What can hang from each mark
Q110: Q191 Q348 Q930
Q348: Q161 Q397
Q45: Q110
Q191: Q161 Q930
Q930: Q161
Q397: Q110
Q161: Q110 Q348 Q930

Every row comes from one small tree of marks. The marks that hang from a mark follow it in brackets, in the order of their numbers. Every link used is in the known rows. Which tree was each row made from?
In the rows, 128 means zero.
Known rows
Q930[Q161[Q110]]: [ 95 120 130 124 150 105 112 108 131 120 145 114 115 100 114 123 128 130
 140 138 116 145 130 106 117]
Q161[Q110[Q348] Q930]: [ 86 121 187 115 118 112 156 106 152  97 137  88 125 138  80 119 152 138
 104 150  91 148 106 137 107]
Q397[Q110[Q191[Q161]]]: [137 126 142  81  99 116 133 102 106 124 129 114 140 163 108 115 146  98
 184 175 152 115 131 128  75]
Q45[Q110[Q930[Q161]]]: [135 105 155 150 139 148 109  99 119 143 132 110 142  83 128  99 111 164
 158 122 101 188 108 114  97]
Q397[Q110[Q191[Q930] Q348]]: [121 111 173  79  93 132 136  88 114  87 114  69 131 186  97 154 128 126
 196 184 146 150  81 166  78]
Q930[Q161[Q110[Q191] Q348[Q397]]]: [ 81 119 170 102 133  52 108 100 140 109 120 105  72 125  57 124 139 156
 212 166 171 149 132 116 100]
Q45[Q110[Q348[Q161[Q930] Q397]]]: [131 121 207  63 113 105 127 120 148 128 105  82 129 134  79 114 153 192
 177 141 128 194 101 139  94]
Q397[Q110]: [122 139 120  99 117 121 132 128 125 117 132 110 136 142 119 122 105 109
 145 158 121 128 149 123 107]
Q930[Q161[Q110[Q191 Q348[Q397]]]]: [ 92 109 176 106 138  91 109  81 126 105 130  92  85 147  43 152 152 156
 198 160 132 160 104 108  98]
Q397[Q110[Q191[Q161 Q930] Q348]]: [136 114 177  53  88 131 140  77 106  96 112  76 138 188  98 141 169 127
 195 190 150 134  84 167  63]
Q397[Q110[Q191 Q348 Q930]]: [122 113 201 123  78 141 151  90 111 108 127  80 133 159  64 122 116 132
 178 170 104 151 111 128  77]
Q397[Q110[Q191 Q348[Q161]]]: [129 120 190  70  76 105 139 115 105 116 112  76 136 163  76 131 136 138
 214 164 143 157 118 128  81]
Q191[Q930[Q161[Q110]]]: [ 93 109 136 103 151 114 102  96 132 101 133 101 112 105 132 142 129 136
 142 152 135 151 102 133 104]
Q45[Q110[Q191[Q161] Q348 Q930]]: [163  93 212 119  74 167 139  65 110 140 125 117 161 146  94 102 172 157
 177 145 115 166  69 123  76]
Q930[Q161]: [118 123 124 134 161 117 115 125 113 129 125 107 112 102 124 129 123 146
 159 124 123 154 130 130 117]
Q348[Q397[Q110[Q191]]]: [122 133 138  84 118 103 114 111 126 114 126 106 105 172  82 142 111 108
 199 182 158 127 138 119  89]
Q397[Q110[Q191[Q161[Q930]]]]: [118 130 166  77 108 101 150 110 112 113 125  83 136 159 106 104 145 101
 170 184 144 124 129 151  57]
Q110[Q191 Q348 Q930[Q161]]: [117  95 206 158 119 135 136  87  97 121 117  74 112 118  68 132 135 171
 190 136 107 176  96 133  88]
Q45[Q110]: [145 119 128 120 124 143 117 114 133 141 132 137 156 128 145 112 121 130
 144 124 125 158 103 120 125]
Q161[Q110]: [104 126 135 118 118 117 126 112 147 117 148 138 127 127 120 124 133 111
 108 139 118 121 126 103 124]

Write each row's tree
[115 129 205  71 121  86 136 134 143 117 101  70 102 132  61 130 159 187
 163 146 130 162 129 150  97]
Q110[Q348[Q161[Q930] Q397]]
[103 135 148 106 156  73 111 130 135 122 103 103  73 109  78 122 140 186
 192 144 152 159 152 140 115]
Q930[Q161[Q348[Q397]]]
[118 112 187 154 133 141 136  99 111 123 121  84 113  99  81 123 134 183
 152 128  79 172 115 131 101]
Q110[Q348 Q930[Q161]]
[146  99 174 123 100 145 128  87 117 126 122 113 154 166 102 127 139 141
 185 136 133 173  65 132 111]
Q45[Q110[Q191 Q348]]
[104 102 188  77 105 113 112  72 146  88 122  98  97 178  67 167 159 142
 175 180 159 138  74 136  97]
Q161[Q110[Q191[Q930] Q348[Q397]]]
[144 112 219 104  87 133 133  75 121 128 113 111 108 152  50 132 182 167
 172 162 128 131 103 125  77]
Q110[Q191[Q161] Q348[Q397] Q930]
[ 93 116 197  67 105  60 119 118 148 111 128  94 102 132  70 127 145 138
 174 166 169 142 126 117  83]
Q348[Q161[Q110[Q191] Q930] Q397]
[119 122 168  89 102 127 143  88 138 119 139 129 135 144  88 117 190 137
 117 148 104 121 108 114 106]
Q191[Q161[Q110[Q348]]]
[ 74 136 180  89 122  57 139 126 178  99 124 105  86 129  69 101 147 154
 131 167 142 135 146 136 106]
Q161[Q110 Q348[Q397] Q930]
[119 104 208 138 127 121 118  85 112 120 113  76  85 128  43 145 137 185
 204 151 118 173 107 124  84]
Q110[Q191 Q348[Q397] Q930[Q161]]
[123 110 177 142 122 117 125 105 128 136 118 105 133  82 113  80 118 190
 177 129 118 195 117 129  98]
Q45[Q110[Q930[Q161[Q348]]]]
[124 115 170 129  87 130 137 103 112 118 131  98 135 142  97 117 100 107
 173 169 127 134 133 117  78]
Q397[Q110[Q191 Q930]]
[107 120 179 148 126 101 138 120 125 124 112  94 104  81  95  97 128 187
 165 134 117 162 144 137 103]
Q110[Q930[Q161[Q348]]]
[133 112 203  85 105 119 145 123 130 129 111  77 155 125 106 101 149 178
 162 128 114 196  91 148  97]
Q45[Q110[Q348[Q161[Q930]]]]
[ 80 123 150 117 141  74 126 115 141 111 128 110 102  97  96 102 141 156
 159 142 132 154 138 123 114]
Q930[Q161[Q110 Q348]]
[112 110 139  92 134 111 109  97  99  97 116  63 117 142 124 148 106 120
 216 178 159 159 106 158  71]
Q397[Q110[Q191[Q930[Q161]]]]
[138 114 205  97  68 142 154  81 104 118 126  87 139 160  69 110 156 133
 178 176 110 136 113 129  57]
Q397[Q110[Q191[Q161] Q348 Q930]]
